Each row was made from one walk, in order. Every step used is in the known rows, and no mark comes twice. Write each row's walk.
Known rows
zitaro/zado/nufu/digug/luse/zema: [ 14  -4  23   0   6   7 -47  -5  35   1  -1 -12  18  40 -21  21  10  -7
  -7  22  24 -12 -19   6  10  41 -12  11  20  -3   5  -8 -10  10 -24  20
   7 -13  34 -20  17   6  33 -17  19  -6   5 -13]
luse/digug/zitaro/zado/nufu: [-33  -1 -27  20 -17 -13 -17 -26 -14   1   6  12   9  37  -7  11   6  27
  40   3  15 -11  15  18  17  27  -5  20  18 -23  11 -18  -2  24 -24  18
  -7 -32 -14  -1   1  -5 -18  -8  22  -8  44 -24]
zema/gibik/digug/nufu/zado: [-13   9 -14  33  14 -21  39 -38 -14 -36 -25  28  -2 -12  14  -7  12 -18
   9 -32  20  52  24 -18  -2 -32 -10  11 -16   3   6 -11  26  17  29 -21
  -9  16  -9 -13   0   0 -28  -9  12  27 -12 -32]
nufu/digug/zitaro/zado: [-13 -10 -27  41  -9  -5 -61 -26  -4  -6  -6   8   2  30  -3 -10  19  14
  10  16  24 -19 -21 -28  -6  11 -10  22 -18   0   1   1 -13 -11 -28  44
   7  18  -5 -21   8  -5 -10 -15  -2 -18  56 -15]
nufu/digug/luse: [ 12   4  10  10   6  -3 -42  -2  10  -6  -3  12  -7  -3 -16  -4   6 -12
 -24  11  21 -29 -11 -35 -20   8   4   8  -6  11 -17  13 -13 -15   0  18
  -9  12   4  -3  23  24  -5  -8 -16   0   0  -3]
zado/nufu/digug/zitaro: [ 13   0 -35  30 -10 -68 -19 -12 -16  -2 -10   8  11  38  -3  -2  -9  11
  10 -10  24 -25  -1  26  26   8   0  10 -13 -22 -29 -10 -15  22 -41  30
   1  53  -2 -43   0  21 -18   0  24  17  45 -12]
gibik/reteva/luse: [ 11 -15  10 -24 -19  19  17  36 -17  19 -10  15  -6 -30  21  -2 -20   8
  -6   9 -31   4  -5  -4 -20  -6  12 -11 -34   5   8   8   4 -33  10 -28
  18  16   1 -27   6   4  -9  18 -24  -3  -3  23]
zado/nufu/digug/luse: [ 15   5   6   6  -2 -38 -34  -5  10  -7 -15  20   3  28 -14   8  -4  -9
 -15   4  35 -23  -5   1   8  15   9   3   6 -11 -24  -3   1   3 -21  11
  -9  30  11 -38  28  40  -2  -2  15  14   4 -20]
reteva/luse/zema/gibik: [  4 -13  32 -35  10  18  41  32  33  22  19 -35  -6 -35   4  -1   7  -6
 -24 -16 -43  23 -13  31  10 -45  14 -32  22  11  -6  26  16 -26  -1 -12
  28  -9   2  22 -28 -26  18  12 -27 -21 -19  11]
gibik/reteva/luse/digug: [-14 -15   0 -22 -25  28  41  42 -24  19  -3  -4 -19 -30   5  27  -5  17
   1   6 -32  -6  -6 -11 -11  -9  10 -20 -19  -2  11   1   6 -36  25 -39
  10  -7  -7  11 -10  -9  -8  20 -17   0 -13  20]
digug/nufu/zado: [ 10  10  -5  36  14 -29   9 -30 -25  -4  -1  30   5  -9   3  -5   1 -10
  23  -5   4  40  31 -31 -20  -2 -22  45 -34  13  -9 -10   4  16 -12 -14
  -7  22  -1  -3  12   6 -23 -17  16  31  -5 -10]
zitaro/zado/nufu/digug/luse/reteva: [ -6  -3  -7  30   7   0 -52 -19  17 -13  -9  -2  12  51 -14  16  -1  -6
 -11  37  29 -14 -27 -19  11  55  -2  21  31  -5   7  13  11   5 -31  32
   4  -4  24 -10  28  14  28  -9  29 -18  -7 -15]
luse/zema/gibik/digug/nufu: [ -9   5   0 -26  17   7  19 -19   1 -28  14 -21   1 -19   8  -6  -6 -16
  16 -38   2  10  -3  37   8 -33 -17  -3  27  12  27 -19 -13  32  41 -24
  -5 -17  -1  34 -29 -31 -12  -6  -2  13 -12   4]
zitaro/zado/nufu: [-12  -1   7  21 -13   0 -37 -17  14  -3   1  28  10  16  12  -6   7  12
  11  13   5  -7   8  25   5  15  13  24  22 -19  12 -16   3  11 -28  -6
  -1 -21   1 -20  11   7  -5 -30  21  -5  25 -21]
gibik/reteva/luse/digug/nufu/zado: [ -4  -9 -12   4 -19  -3  80  14 -43  10 -18   2  -5 -12  -2  40  -2   1
  19   1 -17  58   9 -53 -15   5 -22  10 -53   9  10  -8  24 -30  20 -40
  15  36   6 -15   2  -6 -12  22   8  29 -26 -10]
tizi/digug/nufu/zado: [ 15  20 -22  53   3 -17   4 -36 -25 -19   5  14   8  -6  -8  -8 -10   1
  21  -8   4  37  33 -58   6  -2   7  29 -54  25  -1 -11   6  14  24   6
 -13  20   3 -20   8 -19   2   9  38  24   4 -10]
reteva/luse/digug/zitaro/zado: [-32 -16 -19   6 -20  24   1   4  -9  15  21   2   6  22 -12   7  19  24
  18  13 -25  -3  -8 -26  -5   6  -8   8 -13  12   4  -2  10 -34 -13  25
   2  -8  -5   9  -2 -29  -9   8 -11 -33  34 -36]
reteva/luse/digug/nufu/zado: [ -7  -2 -11  20  -5 -13  61   1 -24   8   4   8  -5   2 -19  28  11  -1
  18 -11 -20  48  16 -47 -10 -17 -17  21 -29  12 -12 -10  32 -25  -2 -22
   2  36   2   8  -3 -17 -14   7  17  26 -19 -37]
zema/luse: [-10  21  20   0   4  12 -20  -1  17  19  14  -8 -19 -15  26 -22   8  12
  -7   3 -11  -5  -3  11 -31 -16  -6  -5  13  -4   2   6  -6   0  -2  -5
 -28 -34 -14   3  -7 -11   8 -23  -8  -6  -4  19]
zitaro/zado/nufu/digug/luse: [ -1  -1  11  25  -6   0 -55 -19  28  -9 -16  24   6  44 -14  14  15  -4
  -6  20  34 -11 -21 -20   0  35   7  18   8 -13  -2  -6  11 -12 -25  16
   1  10  17 -49  36  26   7 -23  20  -7  16 -39]
zado/nufu/digug/luse/zema/gibik: [ 22  -1  24 -17  17 -24   2   2  40  -1  -6 -30   0   7 -17  19   2 -19
 -24 -11  19   0 -18  34  32  -1  11 -25  26 -18 -13  18  10   6 -14   3
  18   0  13  -6  -3  15  28   8   5  -1 -18  -3]
tizi/zado/nufu: [ 27  24 -14  21  -8  11  -3  -6  14  12  -9  24  16  12  10 -26 -21   7
  10  20  -7  -1  49  11  18   2  35  -5   3 -16  -8 -18 -11  23  -3   0
  -7  34  -4  -7  -4  26  10 -24  41   7   6  -2]
nufu/digug: [  4   6  -7  18  -7 -14 -33   3  -1  -7  -6   6 -10  -8  -4  -3  12   4
 -14  -1  11 -25 -12 -10  -5 -16  16   4   3  -2 -12  -7 -15 -13  -9   8
  -4  25 -11   0  -2   3 -10 -22  -3   6  16  11]
zado/nufu/digug/luse/reteva: [ 15   5  -7  16   9 -28 -22  -4  -4 -11  -8  -8   7  35 -13   6 -18 -13
 -19  21  30 -23 -15  -1  18  42   0   9  22  -9 -16  14   1  18 -22  26
  -4  16  14  -2  21  22  21   5  25   3 -17   5]
nufu/digug/zitaro: [  8  -4 -28  26  -1 -34 -34 -10 -17  -2  -5   2   1  10  -7 -16   3   4
   6  -5  17 -30   0 -11   0  -5  -3   9 -26  -2 -16  -1 -29   1 -25  38
  -3  42 -12 -10  -3   9 -19   1  -4   4  43   7]
luse/zema/gibik: [  4   4  27 -23  19  14   9  -1  27  10  17 -33 -10 -49   7 -17   6  -6
  -8 -18 -13   7   1  40   9 -31  13 -10  28  -4   5  16  -3   5   1 -17
  14 -43 -15  43 -27 -17  13  -7 -20 -13 -16  45]

Which walk is each row?
[ -1 -10   2 -33   5  15  53  13   9 -16  16 -21   2  -8   6   4  -3 -12
   0 -35 -30  28 -18  31   7 -49  -8 -21  13  22  13 -11  14  -9  34 -29
   6  13  17   7 -28 -35  -7   9  -7   4 -20 -28]
reteva/luse/zema/gibik/digug/nufu
[-11  22   9  -2  18  20  -9   0   3  14  13 -26 -11  -5  24 -20  -4   8
 -12  15 -19  -7 -12   8 -17   9 -11  -5  35  -1  13  22  -7  15  -7   6
 -22 -47 -12  34 -13 -26  29 -17   3 -15 -24  40]
zema/luse/reteva
[ -3 -21  15 -32 -11  13  46  26   3  14 -18   1 -20 -42  23   4  -4   3
 -20  -6 -30  19 -20   2  -2 -34  30 -33 -20   0   5  29  27 -52  12 -36
  30   8 -11 -25  -7   1  -8  31 -30 -14 -12  12]
zema/gibik/reteva/luse
[ -9 -10  24 -26   5  30  49  31  25  -2   2 -20   1 -23  12  -8   6  -3
 -20 -28 -38  15  -9  37  13 -46  12 -43  20  10   8  -6  14 -11  31 -12
   9  -5   1   6 -25 -32   9   3 -27 -10 -19   4]
reteva/luse/zema/gibik/digug
[-32 -19 -21  16 -26  -6  16   1  -6  18  10   9  16  51 -10  18   8  28
  25   3 -12  -3  -2   7  21  12  -5   6   5 -10  -4 -17  24 -12 -28  16
   3   8   4 -21   1 -15  -9   9  17 -17  36 -53]
reteva/luse/digug/zitaro/zado/nufu
[ 20 -22  26 -44 -10  33  26  45  -5  31   1 -23  -1 -38  17   6 -22   4
  -3   2 -50   5  -3  22 -13   1  -4 -20 -24  12  14   0 -13 -14  13 -29
  28  -4  18  -2 -14 -13  18  22 -24  -5 -14  49]
gibik/reteva/luse/zema
[-24 -16   2 -33 -21  23  67  34  -7  13 -16 -19 -30 -42   7  26   8  11
 -15 -13 -28  14 -16  -8   5 -38  32 -41  -3  -8  12  23  32 -51  24 -42
  23 -17 -27  10 -18 -14  -2  28 -23 -14 -22  12]
zema/gibik/reteva/luse/digug
[-20   8 -30  -1  -5 -10  -2  -9 -30   5  17   1  -2  -5  -9  -7  -2  17
  29  -6   3 -23  25   2  -2   2  -9  10  -5  -1  -5  -6 -25  23   0  15
 -21 -21 -25  42 -14  -2 -22   6 -11   0  22  22]
luse/digug/zitaro
[  6   4  -9  30 -12 -41 -19   2   0  -5 -19   7   1  19  -3   6   4   7
  -7  -9  13 -23  -6  23  21  -5  18  -1   6 -29 -17 -14  -4   6 -26  -1
  -1  40  -2 -31   0  15  -8 -22  25  19  18  -8]
zado/nufu/digug
[-21  -5   2  -7 -18  19  25  33  -8  19  15  -1 -13 -16  -9  11  13  13
  -4   3 -36 -10   4  -4  -4 -27  14 -16   7   5 -12  -5   9 -32   5 -14
  -4  -2 -11  29 -13 -18  -6   1 -14  -6  -8  -8]
reteva/luse/digug
[ 18  -3  34 -60  24  27  13   6  19  10  -3 -26  -6 -52  11  -5 -18 -20
 -12   5   8  13  -4  13 -11  14  -5 -21  -3   6  23  34  -8   8  26 -25
  23 -63   0  17  -1  12  24  25 -37 -17 -36  59]
digug/luse/zema/gibik/reteva
[-15  -6 -18  22  -8 -27 -38 -35  -3   0   4  26  19  40   8 -15  -5  17
  29   4  14  -9  15  21  12  26  -7  31  -2 -16   1 -14  -6  26 -38  25
  -1  -7  -2 -30  14  13 -16  -9  20 -10  50 -20]
digug/zitaro/zado/nufu
[ -5  13   1  -8  16  23 -26  -2 -23 -29   5  20  12   4   8 -25 -21 -16
 -11  17   8 -27  11  -3 -20  34 -12   4  16  15  12  -4 -11  41  32  14
 -27 -36   6  43  23   8   2  -1 -16  -5 -29  26]
gibik/digug/luse/reteva
[ 20 -11  26 -38  17  17   5  11  24   0 -21 -40 -12 -36  -2  17  -3 -19
 -27   4  20   8 -32  -9  -2  10  -1 -26  -6   3  11  32  -7 -14  23 -10
  31 -18   4  -2  -2  16  32  21 -28  -7 -27  51]
nufu/digug/luse/zema/gibik/reteva
[ 24   7  40 -37  24  25 -33   7  14  11  28  -7   6 -24  -6 -20 -10 -16
  -1  17  -3 -11  16  13 -22  21 -16   9   4  20   4  10 -29  25   8   5
  -4 -47   9  44   8  10  14  -1 -27  -7 -20  39]
digug/luse/zema
[-21   7 -22  -9   4  -6  10 -31 -12 -37  -4  18  -7 -12  13 -14   0 -11
  13 -35  17   7  -1  14   0 -43   2   1  15   4  18 -20   3   6  36 -27
 -20  -1 -16   7 -13 -11 -39  -4  -3  15   1 -25]
zema/gibik/digug/nufu
[ 31  15 -53  45 -12 -19  -4 -15   2   6 -22  11  23  53  -7 -16 -14   9
   9  15   6 -12  29  -7  33  10  23  -6 -22 -12 -26 -11 -24  17 -20  47
   3  81  -1 -46  -7  27   7  -7  47   9  41 -21]
tizi/zado/nufu/digug/zitaro
[-24  26  -2  27   7  -5  39 -22 -12  10   0 -14 -13   3   0  23  25   5
  20  -3   1  49  12 -40 -24   0 -40  18  -3   5   7  -7  17   7   4 -17
 -32 -16 -12  13 -11 -28   0 -20  27  26 -22 -16]
zema/luse/digug/nufu/zado
[ 30   3  21  -7  11 -20 -24  10  24   8   2 -20   9  21 -19  13 -10 -16
 -12   3  17 -18  -5  24  12  24  -8  -2  11  -2 -15  -4 -16  23 -14  15
  -1   6  23  -9   8  22  24  -2  14  14 -10  11]
zado/nufu/digug/luse/zema
[ 14   7  32 -31  17  32 -35   9   0  -9  14   7  16 -13   3 -26 -16 -15
   2  -4   2 -17  22  21 -19  18 -23  -4   2  19  13 -22 -30  46  43   1
 -23 -48  15  28  11   2  10  -8 -21   1 -24  30]
gibik/digug/luse/zema
[ -8   7  17 -16  16  16 -11 -12  11 -30  -5  27  -1 -21   6 -32   7 -19
 -21 -14  24  -3   6   0 -12 -14  12 -18   7   3   6   8  14   5  38  -3
 -26 -31  -9   6  13  16 -15   2 -34 -11 -17  -7]
zema/gibik/digug/luse
[-17 -11 -23  -3 -15  -5  27  22 -27  20  18   0   0   4  -9   0   4  18
  14  -5 -28 -12   7  -5   0 -15  -7  -3 -17   9 -15   2  -1 -18  -8  15
   0   9 -14  22 -13 -17 -20  21 -15 -12  17 -11]
reteva/luse/digug/zitaro
[ 13   7  -6   9  19  -1 -38  -1  -6 -13  -2  -8   0   6 -15   1  -9 -16
 -24  27  15 -23 -23 -32  -8  29  -2   7  12  11  -8  25  -9   3  -9  27
  -2   6   8  30  18  14  14  -2  -5 -10 -21  21]
nufu/digug/luse/reteva
